In the rows, zero is written as 128.
Known rows, with every way that one mark hangs from another:
B(E Y(W)): [101 117  97 133 172 100 184 107  90 131 152 117 139 128 119]
E(B(Y) T(Q)): [192 179 174 133 110  59 102 149 157 106  91 108 129 192 104]
E(T): [186 141 138 117 135 111 142 124 159 118  95  96 142 176 161]
W(Y(B)): [ 96 121 139 148 112 118 149 158 128 118 149 113  93 116 116]
W(H Y(B)): [ 52 146 141 134  99 132 175 143 103 102 199 144 108 107 118]
E(B(Q(T) Y)): [139 132 128 153 142  91  83 122 151 137  80 115 139 133 106]
W(H Y(B(E Q(T)))): [147  87 111 128 145 188 108 111 116 128 138 154  96  91 152]
E(T(Q)): [231 161 155 108 126 108 108 140 168 119  82 100 120 197 156]
Y(B(Q)): [140 100 127 133 108 155  88 138 145 128  92 111 150 117 118]
B(E Y(W(H))): [ 53 145 103 121 160 112 211  91  64 115 203 146 152 119 121]
W(H Y(B(E Q))): [120  99 119 120 128 181 131 116 109 121 152 158 127  99 138]
T(Q): [171 156 141 127 137 104 117 138 142 129 100 100 124 169 132]
B(Q Y): [113 126 106 129 146 113 139 114 141 134 102 106 165 142 116]
H(W(Y(B(E Q(T))))): [144  78  95 137 164 174 113 116  96 162 122 151  75 105 170]
Y(B(Q) W): [113 124 132 117  96 153 106 146 139 140 126 131 137 104 116]
E(B T): [187 158 164 131 113  82 114 138 160 114  87 108 146 172 137]

Rows:
[156  95  87 124 183 136 122  96 123 155 108 126 124 117 143]	B(E Q(T) Y(W))
[ 51 141 128 145 119 118 182 149  83 136 180 141  84 122 132]	H(W(Y(B)))
[169  87 123 140 125 162  64 131 155 136  77 106 117 113 134]	Y(B(Q(T)))
[225  79 128 114 127 173  96 133 162 128  84 127 111 134 162]	W(Y(B(E(T) Q)))
[123 113 133 130 106 149 111 156 154 136 118 128 111 110 124]	W(Y(B(Q)))
[212  48 102 143 160 183  57 108 135 137  61 108 121 109 146]	Y(B(E Q(T)))
[119 180 162 125 105  56 153 143 139 117 142 124 138 157 109]	E(B(Y(W)) T)
[ 85 165 139 128 112  80 124 138 137 143 131 141 161 123  88]	E(B(Q Y(W)))
[ 66 180 136 122 115 101 127 117 117 134 168 165 141 110 105]	E(B(Q(T) Y(W(H))))
[ 13 184 123 119 124  93 216 113  84 112 220 143 149 124 107]	B(Y(W(H)))
[ 77 141 138 117  94 163 137 139 131 119 168 158 125 101 126]	W(H Y(B(Q)))
[107 110 116 107 115 185 126 109  96 127 162 164 155  91 131]	Y(B(E Q) W(H))
